(in the rows, 100 means zero)
Known rows, with every way that one mark hangs from another:
[K [A V] [L [W [M [D [S F]]]]]]: 69 108 117 80 53 119 84 76 104 111 133 109 120 118 103 140 119 99 110 107 96 77 97 71 82 104 120 91 108 116 128 73 99 102 105 141 112 73 116 80 100 73 117
[S D [F [L K W]]]: 76 110 126 90 49 110 99 81 105 111 113 124 129 118 111 121 107 101 108 111 88 82 88 91 85 112 109 87 98 119 122 85 91 92 106 132 112 85 112 91 91 86 109
[T [X [J [C N]]]]: 88 108 141 102 68 103 132 121 90 84 109 91 102 91 115 96 96 98 72 100 77 97 104 101 84 154 78 94 87 117 112 100 93 103 118 108 77 103 106 97 78 116 109
[V [A [K L]]]: 80 104 126 69 78 101 115 102 105 101 126 105 121 104 113 102 104 102 90 106 87 91 102 92 90 122 77 95 102 106 103 91 87 99 113 124 107 96 116 101 100 96 102
[X [J [C L [N V]]]]: 83 99 142 99 65 106 116 121 87 75 106 90 103 93 117 91 95 96 60 105 77 94 106 110 98 153 69 99 100 118 102 93 94 104 107 110 79 91 107 102 82 115 107
[F [L K [W M]] S]: 79 108 124 90 50 113 94 88 103 101 116 122 121 122 114 127 107 97 99 104 86 86 84 94 84 102 107 89 99 123 121 89 87 96 99 135 114 82 109 86 98 90 109
[J [C [L W] N] [X [Q Y] T]]: 93 104 148 98 68 108 116 123 80 78 110 95 90 112 121 104 99 102 75 95 58 97 105 113 82 157 75 105 82 131 107 101 87 97 114 105 76 104 95 104 81 121 105
[K [A V] [L W]]: 79 114 118 70 67 105 103 95 106 102 122 110 119 114 112 123 102 102 98 105 85 88 93 82 94 122 97 92 101 109 110 86 87 95 115 126 103 82 121 91 102 92 107
[T X]: 86 107 126 92 70 95 130 108 95 98 112 105 117 99 116 98 93 100 86 98 86 92 99 94 82 132 81 91 86 112 110 94 84 103 114 115 92 104 115 100 87 111 106
[N C Z]: 81 99 129 87 71 97 104 105 94 92 120 92 116 98 119 96 92 103 76 106 89 87 93 98 95 143 83 87 95 104 104 87 88 104 97 118 81 90 124 105 92 105 104
[M D]: 80 97 119 96 66 100 113 99 96 99 115 108 120 102 114 102 97 99 90 99 93 87 102 91 78 125 87 90 92 109 119 88 88 106 101 122 99 99 116 92 86 109 107
[A [K [L [W [M D]]]] V]: 77 99 121 78 69 114 93 84 103 98 133 115 116 116 109 128 118 96 98 104 92 85 95 81 84 105 103 92 108 114 121 87 90 105 107 134 111 82 111 84 105 89 111
[F [L W] S]: 81 107 123 90 54 106 106 92 102 105 108 115 122 113 115 117 98 100 99 103 82 88 87 97 84 111 99 86 94 113 116 88 83 95 102 129 106 89 112 89 93 99 104
[Q [X [J [C L]] T] Y]: 99 106 141 103 67 98 127 122 91 77 105 92 94 112 121 92 101 105 77 89 69 97 116 104 83 157 73 98 85 129 109 108 88 99 125 105 81 117 95 111 75 125 103
[K [A V] [L [W M]]]: 79 110 114 75 67 109 97 92 105 99 129 110 117 114 111 128 107 99 98 103 88 88 93 78 92 113 102 93 104 114 116 84 88 99 111 131 104 77 121 86 104 89 111
[Y Q]: 86 102 116 90 71 94 116 103 97 95 114 104 116 106 120 99 89 103 88 96 87 89 103 94 81 133 83 90 89 109 115 99 86 99 108 116 94 106 115 101 86 114 102
[A K V]: 84 104 123 74 72 98 116 101 101 98 124 106 119 101 116 104 99 98 87 101 91 90 105 92 90 128 87 94 98 104 102 93 85 100 114 123 100 95 117 98 97 103 104
[Q [X [J [C N]] T] Y]: 97 108 142 104 69 102 124 122 88 80 113 85 94 104 124 97 95 105 77 92 72 98 115 104 81 167 78 97 83 122 112 110 92 96 124 105 76 114 92 104 72 124 103
[J [C N] [X [Q Y]]]: 89 105 136 99 69 104 121 120 85 84 116 90 96 100 126 102 91 104 78 97 67 95 108 104 79 161 79 98 80 116 112 105 91 98 111 106 74 108 102 102 77 119 105
[J C X]: 85 102 127 99 65 98 123 113 96 90 112 100 108 100 119 99 95 102 81 98 76 95 102 93 85 144 81 95 83 113 117 96 86 104 106 112 82 98 115 96 80 112 105
[D [M W] [S [F [L [K A]]]]]: 68 111 121 87 42 115 98 80 101 118 122 117 126 112 100 131 113 106 110 110 98 76 107 84 80 105 112 93 108 115 127 75 95 98 107 137 113 78 113 81 93 78 119
[M W]: 81 98 119 93 68 101 117 95 96 100 118 109 121 100 113 102 96 101 88 98 94 88 102 89 80 121 88 91 94 108 120 89 84 106 103 120 97 96 116 90 87 111 107
[D M S]: 76 97 116 97 60 99 113 95 93 105 117 107 122 99 107 108 100 102 93 99 96 83 105 92 76 117 92 92 96 112 120 83 86 104 104 126 97 92 114 88 89 104 111
[Y [Q [X [J [C [L K] N]] T]]]: 95 107 149 96 65 103 118 126 88 72 106 94 91 117 119 96 102 101 72 97 70 97 115 112 88 164 72 104 91 132 108 112 97 94 127 105 83 109 90 110 77 119 105
[J [C L N] [X T]]: 87 97 145 97 64 104 121 124 86 80 106 96 96 102 116 93 98 98 70 101 67 99 110 110 91 155 69 107 86 123 108 92 90 103 114 108 80 95 105 100 81 119 105
[N [C [J X] [L K]] Z]: 79 96 147 83 69 98 93 117 87 79 112 91 102 113 119 97 105 103 64 111 73 90 96 106 99 154 80 95 94 122 101 87 90 100 97 115 81 84 122 110 92 102 106
[W [L [K [A V]]] [M D]]: 74 103 112 85 59 115 92 90 102 96 130 111 118 112 114 124 111 94 95 100 100 83 101 71 88 114 107 97 106 119 118 87 95 102 107 134 107 80 114 83 99 85 119
[N Z]: 83 102 125 90 69 96 112 102 95 93 116 99 119 98 120 98 91 101 81 104 88 88 95 98 89 135 84 90 95 104 106 89 86 103 104 119 90 96 119 100 88 109 104
[C [J X] [L K W]]: 80 99 136 87 66 99 101 109 91 84 106 111 107 122 114 107 109 100 77 104 72 92 94 101 88 132 87 98 89 130 113 92 84 96 102 118 97 87 114 98 90 105 106
[X J]: 85 104 125 93 70 95 122 105 96 93 112 102 115 102 118 96 93 102 83 96 87 92 103 94 82 135 84 88 90 112 111 96 86 102 109 115 92 103 113 97 83 115 103
[W [L [K [A V]]] [M [D S]]]: 70 103 113 86 52 117 89 87 102 102 132 108 119 113 109 130 115 95 98 102 103 79 103 71 83 111 114 98 108 119 121 83 98 103 105 139 108 78 111 81 99 78 122
[Z [N [V A]]]: 80 98 128 87 78 99 112 112 87 92 128 89 126 86 125 95 92 96 75 106 95 86 99 100 99 138 74 96 104 103 93 85 84 100 95 119 89 89 115 102 94 105 103
[J [C L] [X Q]]: 87 102 136 97 66 100 127 119 90 83 107 101 100 105 119 95 96 102 75 96 67 96 106 103 86 145 73 99 84 123 108 96 87 105 110 108 81 103 111 105 81 117 105
[N [C L] [V [A K]] Z]: 77 96 141 71 79 101 98 114 89 85 128 84 116 92 118 90 102 98 63 113 89 87 99 108 109 142 65 96 113 107 79 79 87 101 97 121 86 83 122 116 105 95 105
[L K [W [M [D S]]]]: 72 98 118 99 56 111 92 86 96 100 125 116 121 119 106 126 115 95 97 103 99 79 91 86 73 104 108 92 101 123 131 85 92 106 94 133 108 84 109 81 93 89 116
[A [K [L [W [M [D [S F]]]]]] V]: 71 101 123 78 56 119 87 72 104 109 135 113 120 118 103 136 125 98 107 109 96 77 98 77 79 101 117 93 110 114 126 80 97 105 106 141 117 78 108 83 102 75 114
[K [A V] [L [W [M [D S]]]]]: 71 105 114 82 58 116 87 85 102 105 132 108 118 117 104 138 116 98 105 104 96 80 96 74 82 105 113 93 108 115 126 76 94 104 105 138 108 74 116 79 102 80 118
[Q Y]: 88 103 118 92 69 95 117 103 97 95 114 104 117 104 121 100 90 103 88 96 85 88 102 95 80 134 84 90 88 109 113 98 85 99 109 116 94 108 114 101 86 115 103
[Z [N [C J L] [V [A K]]]]: 76 89 147 74 85 99 96 120 84 79 127 79 114 89 119 88 108 99 58 113 86 88 104 108 109 147 67 97 109 111 83 82 86 100 91 120 85 79 121 114 103 96 104

Rows:
74 96 143 69 87 106 87 106 91 89 135 84 118 100 119 107 112 104 72 118 85 87 91 98 106 139 82 93 109 108 93 85 86 95 90 125 89 73 118 105 107 85 104 -> [Z [N [C J] [V [A [K [L W]]]]]]
81 99 137 86 66 96 108 115 91 84 105 107 106 116 116 99 105 101 74 103 72 93 103 102 89 140 80 99 88 127 109 92 87 98 107 115 96 92 116 102 88 108 105 -> [C [J X] [L K]]
73 105 116 90 62 110 91 93 100 96 126 116 119 117 109 126 111 95 97 103 95 85 91 82 80 109 103 91 101 122 125 84 91 101 99 132 108 81 117 81 96 88 115 -> [L [K A] [W [M D]]]
74 113 121 81 47 119 82 89 103 106 126 117 119 122 111 143 114 93 106 105 92 84 91 82 87 101 118 90 108 122 119 78 93 94 102 143 116 73 113 79 104 77 116 -> [F [L [K [A V]] [W [M D]]] S]
73 105 112 81 60 114 100 87 98 104 128 115 120 105 110 123 110 100 95 102 102 83 106 73 88 111 104 99 109 114 118 86 90 98 112 132 103 78 113 80 100 89 121 -> [D [M [W [L [K [A V]]]]]]
81 107 124 68 72 106 106 91 106 100 124 114 119 115 112 118 108 101 96 106 85 88 94 88 92 118 94 93 103 107 109 93 86 97 116 127 107 87 114 94 104 94 105 -> [A [K [L W]] V]
77 108 113 80 61 110 98 94 104 95 128 110 118 110 117 119 105 96 91 100 96 86 100 75 94 118 103 98 104 118 111 92 92 98 111 131 105 81 116 89 101 88 115 -> [W [L [K [A V]]] M]
86 99 136 91 73 94 117 114 88 92 112 96 103 107 122 98 96 106 80 95 74 97 109 96 83 148 83 96 77 122 110 92 81 99 107 114 85 98 112 99 81 117 102 -> [C [J [X T]]]
73 99 121 80 62 116 90 81 102 103 135 112 118 118 104 134 122 97 102 106 96 80 97 80 79 101 110 94 110 114 124 82 92 107 106 138 112 79 109 82 104 82 115 -> [A [K [L [W [M [D S]]]]] V]
78 100 136 85 62 105 105 113 89 84 110 106 115 105 117 98 95 94 69 112 83 88 99 112 99 139 72 101 103 117 98 89 94 99 107 117 97 86 111 104 94 105 106 -> [C [L K] [N V]]
87 96 149 86 76 96 113 123 80 83 111 89 93 112 121 91 98 108 69 95 66 97 112 107 88 159 74 98 78 130 99 90 84 102 104 109 75 97 112 113 86 117 103 -> [N [C [J [X Q T]] L]]
75 96 115 96 60 112 106 84 95 101 120 120 122 106 110 112 107 102 92 101 100 82 101 81 79 108 98 97 102 117 127 93 87 104 105 127 103 88 107 82 93 99 117 -> [D [M [W [L K]]]]
72 116 120 80 47 115 90 80 103 117 123 123 127 113 107 137 114 100 114 111 95 79 98 82 90 106 117 89 108 120 117 74 92 87 113 140 112 71 116 82 101 75 117 -> [S [D M] [F [L [K [A V]] W]]]
81 93 149 85 84 97 102 127 75 86 130 70 106 92 130 93 99 103 64 105 82 92 108 102 103 165 73 99 91 116 88 83 83 97 88 114 70 83 114 110 91 106 102 -> [Z [N [C [J [X T]]] [V A]]]
74 94 116 100 60 106 112 88 90 108 122 110 122 97 104 113 104 103 94 99 102 81 108 87 73 109 97 93 99 111 127 81 85 108 102 128 98 88 112 82 89 103 115 -> [D [M W] S]
67 110 124 88 41 116 94 81 104 117 122 115 126 117 102 130 113 103 111 112 98 75 104 82 78 109 114 92 106 113 130 76 100 101 103 137 115 82 112 83 89 76 117 -> [M [D [S [F [L [K A]]]]] W]
76 98 118 98 59 104 110 84 95 110 118 114 125 95 110 108 102 102 101 103 97 82 107 87 79 115 97 86 95 114 121 79 90 100 109 128 101 90 116 88 86 99 111 -> [S [D M] F]
69 114 121 80 43 117 95 81 100 120 128 115 125 111 102 136 114 103 110 109 100 75 110 80 86 107 117 96 112 113 122 73 95 95 110 139 112 73 113 81 98 76 121 -> [D [M W] [S [F [L [K [A V]]]]]]
94 108 138 99 71 99 128 121 86 89 116 94 95 108 130 101 91 108 84 90 66 97 112 100 77 159 80 98 74 123 109 105 85 99 115 105 75 116 99 108 75 122 103 -> [J C [X [Q Y] T]]
66 105 116 89 47 118 96 74 99 113 125 116 125 109 103 126 115 104 105 108 103 75 106 74 79 105 114 96 108 116 128 80 97 100 108 137 109 79 109 79 92 77 122 -> [D [M [W [L [K A]]]] [S F]]
89 110 136 102 69 98 136 117 95 88 108 96 106 96 117 95 97 101 78 95 79 96 103 94 82 146 80 91 85 118 113 101 88 105 117 109 79 108 109 101 78 115 108 -> [T [X [J C]]]
71 107 116 84 56 113 86 89 98 103 133 112 120 118 106 137 117 93 101 103 102 80 95 77 82 107 115 94 107 120 122 78 95 100 101 138 108 74 115 80 101 79 120 -> [L [K [A V]] [W [M [D S]]]]
72 97 118 98 55 108 108 79 92 113 122 110 124 98 103 115 107 104 99 102 101 77 109 84 73 108 104 91 100 111 129 78 90 106 102 130 102 87 111 82 86 96 115 -> [D [M W] [S F]]
91 106 130 103 68 97 128 113 98 85 111 94 106 102 119 96 98 104 80 93 80 96 106 93 83 149 82 91 87 117 116 106 88 102 115 110 82 106 106 100 75 116 105 -> [Q [X [J C]]]
84 96 140 89 75 94 109 116 87 91 116 89 100 107 121 95 97 108 75 97 75 96 108 96 88 157 82 93 77 121 108 90 84 100 100 113 76 93 117 104 85 113 103 -> [N [C [J [X T]]]]
90 105 139 97 71 100 131 119 88 90 114 97 98 105 125 98 92 106 83 92 70 98 110 99 82 154 79 99 76 122 108 99 85 103 111 107 77 107 104 103 77 119 104 -> [J C [X Q T]]
97 108 135 102 72 95 127 118 93 83 112 89 96 111 124 96 95 108 83 87 77 98 115 97 80 158 80 94 81 122 115 112 88 98 122 107 78 116 96 107 71 123 103 -> [Y [Q [X [J C] T]]]
77 98 119 97 58 105 109 91 93 109 115 114 122 96 113 112 101 100 99 101 96 86 103 91 78 110 96 84 94 115 116 77 87 99 109 131 101 90 114 85 90 101 110 -> [F [S [D M]]]
83 99 148 82 86 98 110 128 76 91 129 75 98 99 129 95 93 108 67 97 77 96 113 100 95 165 73 98 83 125 88 87 82 96 93 112 69 92 111 114 89 109 104 -> [N [C [J [X Q T]]] [V A]]
68 105 117 88 52 117 86 76 105 109 128 111 121 119 101 135 117 101 110 109 93 77 94 75 77 102 115 90 105 117 133 74 98 104 102 139 113 77 115 79 94 75 116 -> [K A [L [W [M [D [S F]]]]]]
74 103 120 96 46 107 109 84 99 115 115 111 125 104 105 115 103 105 104 104 92 78 106 92 78 112 103 91 99 112 124 81 89 101 104 132 106 88 112 89 89 93 111 -> [D M [S [F L]]]
78 97 136 86 69 102 91 105 89 83 116 94 115 103 118 99 98 99 67 111 85 85 85 106 104 139 79 91 106 112 95 81 86 104 92 119 81 78 121 108 99 100 106 -> [N [C [L W]] V Z]
77 97 150 83 69 99 88 120 83 77 115 86 102 110 124 98 102 103 57 114 74 89 96 108 107 160 77 97 98 122 92 84 91 99 93 115 77 79 120 114 94 99 107 -> [N [C [J X] [L K]] V Z]
79 105 125 70 78 104 109 96 105 101 126 110 122 110 110 110 109 101 94 107 86 90 92 91 89 114 83 94 104 109 107 91 83 96 109 126 108 90 115 96 103 93 103 -> [V [A [K [L W]]]]
73 104 116 82 59 116 96 88 100 103 128 113 120 110 112 123 110 97 97 103 102 82 104 71 86 116 106 98 107 113 120 86 95 101 109 132 106 83 112 82 96 87 120 -> [M D [W [L [K [A V]]]]]
77 103 139 76 76 112 110 114 97 90 126 91 112 92 116 102 102 99 74 115 82 93 103 101 102 143 70 101 107 106 98 92 95 98 109 119 92 85 110 102 97 94 105 -> [J [C [N [V [A [K L]]]]]]
76 102 120 98 50 111 100 83 97 113 111 121 125 106 109 126 106 101 108 104 91 84 92 93 78 98 107 83 98 119 122 77 83 94 104 137 106 82 111 79 95 94 112 -> [F [L W] [S [D M]]]
78 98 142 82 70 101 85 107 91 79 111 98 110 115 114 102 108 101 67 112 80 87 85 105 99 140 87 91 100 122 104 86 89 98 93 121 87 79 123 106 97 96 108 -> [N [C J [L K W]] Z]
74 99 122 96 54 104 107 86 98 109 118 106 124 105 108 110 104 100 99 103 96 78 104 87 74 121 101 90 95 110 124 81 95 106 101 128 103 95 113 90 83 95 110 -> [M [D [S F]]]
